Each row comes from the steps of one walk. Every step used is in the known rows, and no mark comes twice. Write the walk behind each row, first mark first.
Known rows
A/X/N/Q/T/D: [1 -2 -2 1 15 3 -7 10 3 -18 -6 9 -5 22 5 -11 -7 -13 8 4 -7 -25 -10 0 6 17 -2 -7 -17 -9 -1 6 -10 9 15 1 -4 2 4 4 0 -7 -1 -7 -9]
N/X/T/U/A: [7 -3 -2 3 0 14 0 11 -9 -14 1 -4 -5 11 0 -1 -11 -13 15 1 -6 -6 -12 -12 16 5 1 -10 -20 -15 6 2 1 12 13 5 2 -7 -22 5 1 -8 -2 16 22]
U/T: [4 2 -7 -1 -9 -2 -5 10 1 -16 1 -4 -6 9 6 -2 -14 -15 7 1 -9 3 -11 3 17 -2 2 -7 -12 -12 -1 3 2 9 15 -1 -2 -2 -13 6 4 -11 -4 11 6]
A/X/N/Q: [3 -3 -6 -5 9 13 -6 12 1 -16 -5 1 -6 22 3 5 -6 -11 13 3 -7 -16 -9 -6 2 7 -1 -8 -10 -6 -3 8 -8 11 17 -1 -3 -1 1 0 2 -7 -1 -1 7]
T/U/A/X/N: [5 0 -6 -5 -2 22 -2 11 -6 -15 2 0 -6 12 2 3 -15 -15 10 2 -9 -20 -12 -8 11 3 1 -4 -12 -11 3 4 -1 8 14 1 5 -8 -15 1 1 -3 1 -6 9]
N/X/T/U/A/Q: [5 -3 -4 6 7 17 0 11 -14 -14 -4 -6 -7 15 1 -2 -12 -10 17 0 -4 -7 -10 -4 13 5 -2 -8 -19 -16 7 1 -1 11 14 7 0 -8 -24 2 0 -10 -2 18 24]
N/Q: [2 -5 -6 -3 5 5 -7 10 -2 -16 -7 -4 -7 16 2 2 -4 -11 12 2 -9 -4 -11 -2 7 -1 4 -9 -10 0 -3 6 -3 14 14 0 -5 1 4 4 5 -11 -4 10 6]
G/N/X/T/D: [9 4 -2 1 15 14 -3 9 -4 -14 -1 -1 -5 13 2 -7 1 -11 16 3 -10 -4 -10 -5 19 7 -3 -13 -20 -13 4 9 0 16 12 2 -2 0 -18 5 3 -12 -7 11 21]
X/N/Q/T/D: [3 -3 -3 4 11 -5 -8 8 1 -18 -6 6 -7 17 7 -14 -6 -15 9 2 -9 -23 -12 4 9 10 1 -8 -16 -6 -1 6 -7 11 14 0 -6 3 10 5 2 -9 -1 0 -9]
A/X/T/U: [4 3 -3 -4 4 21 -2 12 -1 -15 -2 -2 -3 12 -2 3 -4 -12 16 2 -7 -9 -12 -6 15 0 0 -7 -17 -4 -8 4 -1 11 13 3 1 -3 -23 7 2 -8 -3 4 1]
T/D: [5 1 -5 -1 4 4 -5 8 -2 -15 -1 -1 -6 7 3 -9 -8 -13 10 1 -13 -8 -13 -1 13 -1 4 -7 -12 1 -3 5 4 12 13 -1 -1 0 -2 7 4 -11 -5 3 2]
X/T: [5 -1 -5 -3 1 -1 -4 11 -3 -14 -1 -4 -6 10 3 2 -4 -13 12 1 -10 0 -12 -5 14 -4 2 -7 -13 -3 -3 6 3 14 15 -1 -2 -1 -12 6 5 -10 -6 15 -2]
X/T/U: [6 2 -4 -1 1 14 -3 10 -6 -14 -3 -4 -5 8 0 4 -6 -15 15 0 -9 -8 -14 -1 18 -5 4 -8 -17 -2 -9 4 2 13 13 2 -1 -1 -13 8 5 -10 -4 12 -1]
Q/T/D: [3 0 -4 2 6 -9 -7 8 1 -16 -3 4 -6 10 6 -17 -9 -14 4 2 -12 -7 -13 4 16 3 2 -6 -16 -6 -1 3 1 10 12 1 -2 3 2 8 2 -10 -5 0 -8]
T/U/A/X/N/G: [4 5 -4 -5 0 14 -3 14 -5 -16 1 -3 -7 14 3 -2 -20 -12 13 2 -5 -19 -12 -7 15 9 0 -4 -10 -7 7 6 -5 9 14 1 7 -10 -6 4 1 -2 0 -1 0]
T/U/N/X: [8 3 -7 4 7 20 -2 9 -5 -15 0 0 -8 16 4 3 -9 -10 15 2 -9 -9 -12 -8 17 2 1 -14 -10 -14 -7 4 -1 9 13 4 3 -3 -20 5 3 -8 0 5 32]
U/N/X/T/D: [10 0 -1 7 11 0 0 9 -3 -14 4 3 -6 13 5 -8 0 -11 16 2 -9 -9 -13 -12 16 7 -4 -16 -15 -14 -4 5 0 13 15 3 1 -1 -25 9 3 -11 -4 7 23]
Q/T/U: [2 3 -6 2 -1 3 -7 10 -2 -16 -4 0 -6 13 5 -5 -13 -14 7 1 -10 -4 -14 7 19 -1 6 -6 -16 -3 -5 1 -1 9 12 3 -2 2 -5 6 3 -8 -1 2 -2]
X/T/U/A/Q/N: [4 -2 -6 -1 3 7 -2 11 -14 -15 -8 -6 -7 14 2 3 -12 -12 14 1 -7 -12 -9 2 17 -4 0 -5 -17 -16 9 0 5 13 11 5 -1 -7 -28 6 2 -11 -1 7 14]
N/Q/A/X/T: [0 -3 -4 -1 13 3 -6 13 6 -16 -4 -1 -5 19 2 2 -2 -13 14 3 -6 -14 -7 -7 3 6 -4 -7 -23 -5 8 4 -9 12 14 2 -3 1 -18 -1 1 -10 -4 5 -18]
A/Q/T/U/N: [4 3 -9 5 6 7 -4 7 -10 -15 -6 2 -10 17 8 -2 -13 -12 8 1 -10 -14 -13 13 18 -1 2 -7 -12 -11 -5 0 -4 6 10 4 -1 1 -14 5 1 -9 1 1 9]
G/N/X/T: [9 1 -5 -3 10 12 -4 12 -3 -13 -1 -4 -6 17 4 3 -3 -10 15 3 -9 4 -9 -6 19 5 -3 -13 -17 -15 4 9 -1 16 12 1 -3 -2 -23 3 4 -12 -6 16 20]
X/N/Q: [5 -4 -7 -1 7 7 -7 9 -4 -16 -5 -2 -7 19 5 4 -6 -13 11 1 -9 -16 -11 -2 5 2 3 -8 -9 -5 -2 8 -5 13 15 -2 -3 0 8 3 5 -8 -2 7 0]
G/N: [7 5 -8 -7 4 13 -6 9 -5 -15 -1 -5 -8 11 5 5 -5 -12 7 2 -14 2 -10 1 18 -6 3 -8 -10 -5 4 8 1 13 10 -3 -2 1 -9 1 5 -9 -6 5 14]
G/N/R: [5 2 -4 -10 2 11 -10 10 -6 -14 -1 -6 -7 15 7 10 -5 -12 12 2 -12 -8 -10 3 21 -1 2 -5 -8 -11 1 10 -1 17 12 -5 -3 4 -15 1 4 -11 -4 5 16]
A/X/N: [5 1 -7 -6 6 13 -4 12 2 -14 0 2 -6 16 4 1 -10 -10 11 2 -11 -9 -11 -10 7 5 0 -5 -8 -4 -4 7 -1 9 16 -2 2 -3 -6 0 3 -5 -2 -3 2]
R/N/Q/T/D: [1 0 -3 -2 14 -10 -9 6 6 -18 -10 2 -8 22 5 -10 -8 -15 10 3 -8 -12 -10 11 14 12 3 -14 -20 -8 8 6 -8 15 10 0 -5 3 3 0 2 -9 -4 6 13]

Write each row's walk
[1 -1 -4 -4 -3 9 -3 11 -2 -18 -1 1 -5 12 3 -5 -15 -14 4 3 -8 -8 -11 -2 16 3 -1 -4 -18 -11 9 -1 -2 7 12 4 3 -3 -17 2 -1 -6 -1 -7 4] | Q/T/U/A/X
[5 5 -5 -2 2 -3 -6 13 -2 -14 -1 -5 -8 15 7 0 -16 -10 12 0 -9 -8 -12 -2 14 6 2 -5 -6 -1 -5 9 -2 14 16 -4 3 -4 6 7 5 -7 -3 11 -14] | X/N/G
[7 -2 -6 2 11 -6 -3 13 -1 -14 -5 -4 -5 20 4 -1 -5 -8 18 3 -7 2 -9 -12 16 6 -4 -13 -17 -18 0 4 5 15 16 2 -3 -2 -23 4 5 -13 -4 12 14] | Q/N/X/T
[6 0 -3 5 14 -4 -4 11 -2 -15 -4 2 -4 17 3 -11 -3 -8 20 2 -8 -6 -9 -10 18 9 -3 -13 -20 -15 1 4 5 15 15 3 -3 0 -19 9 4 -14 -5 7 12] | Q/N/X/T/D
[3 -1 -5 -4 2 10 -7 8 -8 -19 -8 -2 -8 16 5 1 -8 -16 6 4 -8 -13 -10 9 20 0 2 -8 -20 -15 18 4 -6 11 6 3 -5 1 -9 2 0 -8 -2 1 20] | G/N/Q/T/U/A
[3 -3 0 -4 3 7 0 10 -3 -15 4 0 -4 6 0 -10 -5 -14 9 2 -9 -12 -11 -13 13 5 -4 -7 -17 -9 5 5 3 13 15 1 2 -6 -23 7 -1 -8 -6 0 4] | U/A/X/T/D
[1 -1 -8 1 7 -4 -7 10 -5 -15 -8 -1 -8 19 6 -7 -14 -9 4 1 -9 1 -10 11 12 1 0 -4 -13 -5 -4 1 -2 9 13 1 -4 2 -2 2 1 -10 -3 6 -6] | A/Q/T
[0 0 -5 -2 8 5 -10 11 2 -13 2 0 -6 21 10 2 -11 -13 13 2 -9 -28 -9 -6 5 13 -1 -2 -13 -12 3 5 -7 11 17 -4 2 0 -19 -7 1 -8 1 -3 -19] | Q/A/X/N/R
[7 2 -1 1 18 1 -3 7 3 -13 -4 -1 -6 20 2 -7 -5 -11 18 2 -8 -3 -10 -5 17 16 -1 -17 -21 -15 3 7 0 18 13 0 -1 -3 -18 0 2 -11 -5 20 26] | R/N/X/T/D
[2 -1 -5 -5 1 -6 -11 12 -4 -15 -5 -4 -6 19 8 6 -9 -10 15 2 -10 -13 -9 -2 18 0 1 -5 -8 -12 -4 5 4 16 15 -3 -4 3 -14 3 6 -13 -1 0 9] | Q/N/R
[5 4 -7 3 0 3 -4 8 -4 -16 -1 4 -8 14 8 -1 -10 -15 6 2 -11 -10 -14 5 22 -2 3 -10 -10 -11 -7 2 -2 8 9 2 1 2 -15 8 3 -8 0 -3 8] | Q/T/U/N
[8 1 -3 -2 4 21 0 10 -10 -14 1 -6 -6 12 3 4 -6 -13 15 2 -7 -5 -10 -6 22 3 -1 -11 -21 -19 14 6 0 14 10 3 1 -5 -32 2 1 -8 -4 14 35] | G/N/X/T/U/A
[1 2 -7 -2 8 8 -5 11 6 -14 1 -2 -5 14 4 -3 -10 -12 10 3 -10 -5 -9 -6 6 3 -1 -4 -17 0 7 2 -4 8 13 0 2 0 -15 -4 2 -9 -3 -3 -17] | Q/A/X
[3 -4 -4 -4 4 24 -3 10 -6 -17 -2 1 -7 17 1 6 -11 -15 13 3 -6 -26 -10 -6 5 6 0 -6 -14 -11 4 5 -7 8 13 3 1 -6 -6 2 1 -4 2 -3 13] | T/U/A/X/N/Q
[5 3 -8 -3 12 5 -5 9 3 -13 -7 -5 -8 23 4 1 -13 -8 15 3 -8 6 -9 -4 13 11 1 -16 -14 -14 5 7 -1 15 14 -1 0 -4 -11 -6 3 -9 -3 18 32] | R/N/X
[1 -1 -5 1 5 7 -8 9 -2 -18 -10 1 -6 17 3 -3 -9 -14 11 2 -7 -10 -12 9 14 2 4 -7 -17 -4 -4 2 -7 11 11 5 -5 4 3 7 3 -9 -1 3 0] | N/Q/T/U
[2 2 -6 -2 8 15 -8 9 -4 -18 -11 0 -8 19 4 2 -4 -15 9 3 -8 -11 -10 12 20 0 2 -9 -20 -7 4 5 -8 12 8 3 -7 5 -3 4 2 -9 -2 2 13] | G/N/Q/T/U
[9 5 -5 -1 11 27 -2 10 -6 -14 -2 -4 -5 16 1 5 -4 -11 19 2 -8 -3 -10 -3 22 2 -1 -12 -21 -15 2 7 -2 14 11 4 -2 -1 -25 4 3 -11 -4 17 26] | G/N/X/T/U
[2 1 -5 -2 10 2 -4 13 5 -14 1 -1 -5 14 3 -3 -5 -13 12 3 -9 -8 -9 -9 7 4 -4 -5 -21 -2 6 2 -2 11 14 1 1 -1 -26 -2 1 -10 -5 4 -20] | Q/A/X/T
[3 5 -8 -1 11 -7 -8 14 -6 -16 -11 -8 -9 20 6 -1 -17 -4 15 1 -6 -2 -8 5 16 2 -3 -5 -8 -5 0 5 1 14 13 1 -2 -3 -3 5 4 -13 -4 6 -4] | A/Q/N/G
[2 -5 -6 1 6 -5 -8 10 0 -17 -6 3 -7 22 8 -2 -8 -15 7 2 -8 -15 -11 3 8 7 1 -8 -13 -7 -2 6 -8 11 15 0 -6 3 8 3 4 -7 -1 4 -11] | X/N/Q/T
[4 -2 -3 -4 0 4 -9 10 -5 -13 0 -2 -7 17 8 7 -8 -13 14 0 -11 -20 -12 -1 12 3 4 -3 -5 -9 -7 8 -1 14 17 -5 -1 1 -5 0 4 -8 0 7 -1] | X/N/R
[0 -1 -6 -5 10 -11 -10 8 6 -17 -12 -2 -9 25 7 1 -8 -14 8 3 -8 -2 -9 8 14 8 1 -14 -17 -10 5 5 -9 15 11 -1 -6 2 -1 -3 3 -9 -3 12 12] | R/N/Q/T
[2 2 -8 -6 16 16 -8 12 3 -17 -6 -4 -7 20 4 3 -2 -12 11 5 -9 -13 -5 -2 6 5 -3 -8 -21 -6 19 7 -11 12 10 1 -3 3 -14 -6 1 -9 -4 -4 -1] | G/N/Q/A/X
[6 8 -2 -3 4 10 -2 14 -1 -15 1 -1 -6 15 2 5 -10 -12 17 2 -5 -14 -14 -6 22 5 -4 -9 -12 -9 -8 5 -5 11 13 2 5 -5 -23 13 1 -7 -3 3 4] | A/X/T/U/N/G
[3 -1 -8 -1 1 19 -2 8 -14 -15 -5 -6 -8 9 2 1 -16 -11 9 0 -9 -8 -11 3 11 -5 5 -3 -12 -5 9 1 2 7 11 4 1 -7 -13 1 1 -8 -1 6 14] | T/U/A/Q
[4 -2 -4 1 1 15 -1 9 -14 -14 -5 -6 -7 9 1 1 -11 -14 11 0 -8 -10 -11 4 14 -4 2 -4 -17 -8 6 2 1 10 12 5 1 -7 -22 4 1 -10 -2 13 8] | X/T/U/A/Q
[1 -5 -6 -3 10 1 -8 12 4 -17 -6 5 -5 25 7 -3 -8 -11 8 3 -7 -14 -10 -1 5 13 -3 -7 -14 -9 -1 6 -10 8 16 1 -4 1 5 -1 1 -6 0 -4 -7] | A/X/N/Q/T
[2 -3 -6 -8 -3 11 -3 12 -2 -16 3 -4 -6 11 2 -1 -13 -11 7 2 -9 -1 -10 -13 9 0 -1 -4 -10 -6 8 4 2 10 14 0 3 -6 -13 0 1 -6 -4 -3 10] | U/A/X
[3 1 -5 -1 13 1 -9 7 -1 -18 -7 2 -7 16 6 -8 -2 -14 7 4 -10 -11 -10 9 17 5 0 -10 -20 -8 9 7 -7 13 8 1 -8 6 2 4 2 -11 -5 -2 8] | G/N/Q/T/D
[3 -5 -7 -1 0 5 -3 9 -11 -14 -3 -7 -9 11 4 0 -15 -10 7 0 -10 -2 -10 0 8 -5 2 -3 -9 -4 9 2 3 11 13 1 0 -6 -9 0 1 -9 -3 8 11] | U/A/Q
[8 2 -4 1 0 10 -1 9 -7 -14 1 -1 -7 8 4 5 -2 -15 13 1 -11 -13 -14 -2 20 -7 3 -11 -13 -9 -5 5 0 12 11 1 1 -1 -24 10 3 -9 -2 7 12] | X/T/U/N
[3 2 -7 0 11 7 -5 11 4 -13 2 1 -6 17 6 -1 -10 -13 10 2 -11 -16 -9 -9 3 6 -1 -4 -15 -5 7 4 -6 8 15 -1 3 -3 -13 -6 2 -6 -1 -4 -19] | Q/A/X/N
[3 -1 -7 -5 8 0 -9 10 -1 -18 -8 -1 -8 20 7 1 -4 -13 5 4 -10 -4 -10 8 17 2 0 -8 -17 -8 7 7 -7 12 8 -1 -8 6 1 2 3 -10 -5 5 7] | G/N/Q/T
[7 1 -5 -3 13 0 -4 10 3 -13 -5 -5 -7 23 4 4 -7 -9 18 2 -6 4 -9 -5 16 11 -2 -17 -19 -18 3 7 -1 17 14 0 -1 -4 -22 -4 3 -10 -5 24 24] | R/N/X/T
[1 3 -7 3 8 8 -6 9 -7 -16 -9 0 -7 17 5 -5 -16 -11 9 1 -9 -6 -11 15 15 -1 3 -4 -16 -5 -6 0 -3 7 12 5 -3 0 -4 4 2 -9 -1 3 -9] | A/Q/T/U
[7 0 -3 4 8 16 -2 11 -4 -14 -3 -3 -4 14 0 1 -7 -9 19 1 -6 -2 -12 -5 16 3 0 -12 -19 -10 -6 3 0 13 15 4 0 -3 -19 6 4 -11 -3 18 15] | N/X/T/U
[2 1 -10 -2 10 1 -5 11 -7 -15 -10 -4 -8 20 6 1 -12 -6 13 2 -10 -3 -8 3 12 -3 0 -5 -10 -7 -1 3 4 13 14 1 -4 -1 -9 4 4 -13 -3 4 10] | A/Q/N
[6 0 -3 -2 7 11 -1 9 -4 -14 -3 -6 -8 17 2 4 -11 -14 18 2 -5 -5 -10 -5 19 9 1 -16 -21 -19 13 4 0 15 11 2 3 -9 -29 -2 1 -7 -2 22 36] | R/N/X/T/U/A
[1 -2 -7 -2 9 -1 -10 11 -9 -14 -11 -6 -8 23 7 6 -12 -6 17 1 -9 -14 -8 6 15 1 0 -2 -8 -12 -4 4 3 14 14 -2 -4 2 -17 1 3 -15 -1 2 10] | A/Q/N/R
[5 -2 -7 -5 -1 9 -2 11 -4 -15 4 0 -7 14 5 0 -13 -13 7 2 -9 -12 -10 -14 7 4 -1 -4 -10 -12 9 6 0 9 16 -2 4 -8 -12 -1 1 -4 -1 -2 6] | U/A/X/N
[7 6 -6 -1 -1 -5 -5 13 -2 -15 2 -5 -9 14 7 1 -13 -10 10 1 -9 -4 -13 -4 20 0 -1 -10 -4 -5 -3 7 -1 13 14 -4 4 -3 -7 9 4 -8 -5 7 0] | U/N/G
[0 -1 -4 -5 18 1 -7 11 9 -15 -7 -4 -7 24 3 6 -3 -13 16 4 -6 -12 -6 -2 5 13 -4 -12 -25 -9 13 5 -11 16 13 0 -2 -1 -27 -9 0 -9 -4 13 0] | R/N/Q/A/X/T
[5 3 -3 -2 -1 11 -7 8 -7 -14 0 -2 -9 13 7 10 -9 -13 15 1 -11 -24 -15 2 21 -4 4 -8 -5 -11 -10 5 -2 11 12 -2 2 2 -23 6 2 -9 1 1 21] | T/U/N/R
[3 -3 -5 0 12 0 -4 12 3 -15 1 0 -7 19 5 5 2 -14 12 4 -7 -21 -9 -9 5 5 -6 -12 -17 -10 8 4 -11 11 13 2 -1 1 -30 -1 1 -10 -2 0 -4] | U/N/Q/A/X/T
[10 -2 -5 3 7 0 0 11 -2 -13 3 0 -7 16 6 2 -2 -10 15 2 -9 -1 -12 -14 16 4 -4 -16 -13 -18 -3 5 0 13 16 0 1 -2 -23 5 4 -10 -4 14 23] | U/N/X/T
[1 -6 -6 0 3 -6 -9 11 2 -18 -7 -1 -7 19 6 -5 -8 -12 7 3 -8 -4 -11 4 11 4 1 -8 -15 -4 0 4 -6 11 13 1 -7 4 6 5 3 -10 -3 8 -5] | N/Q/T
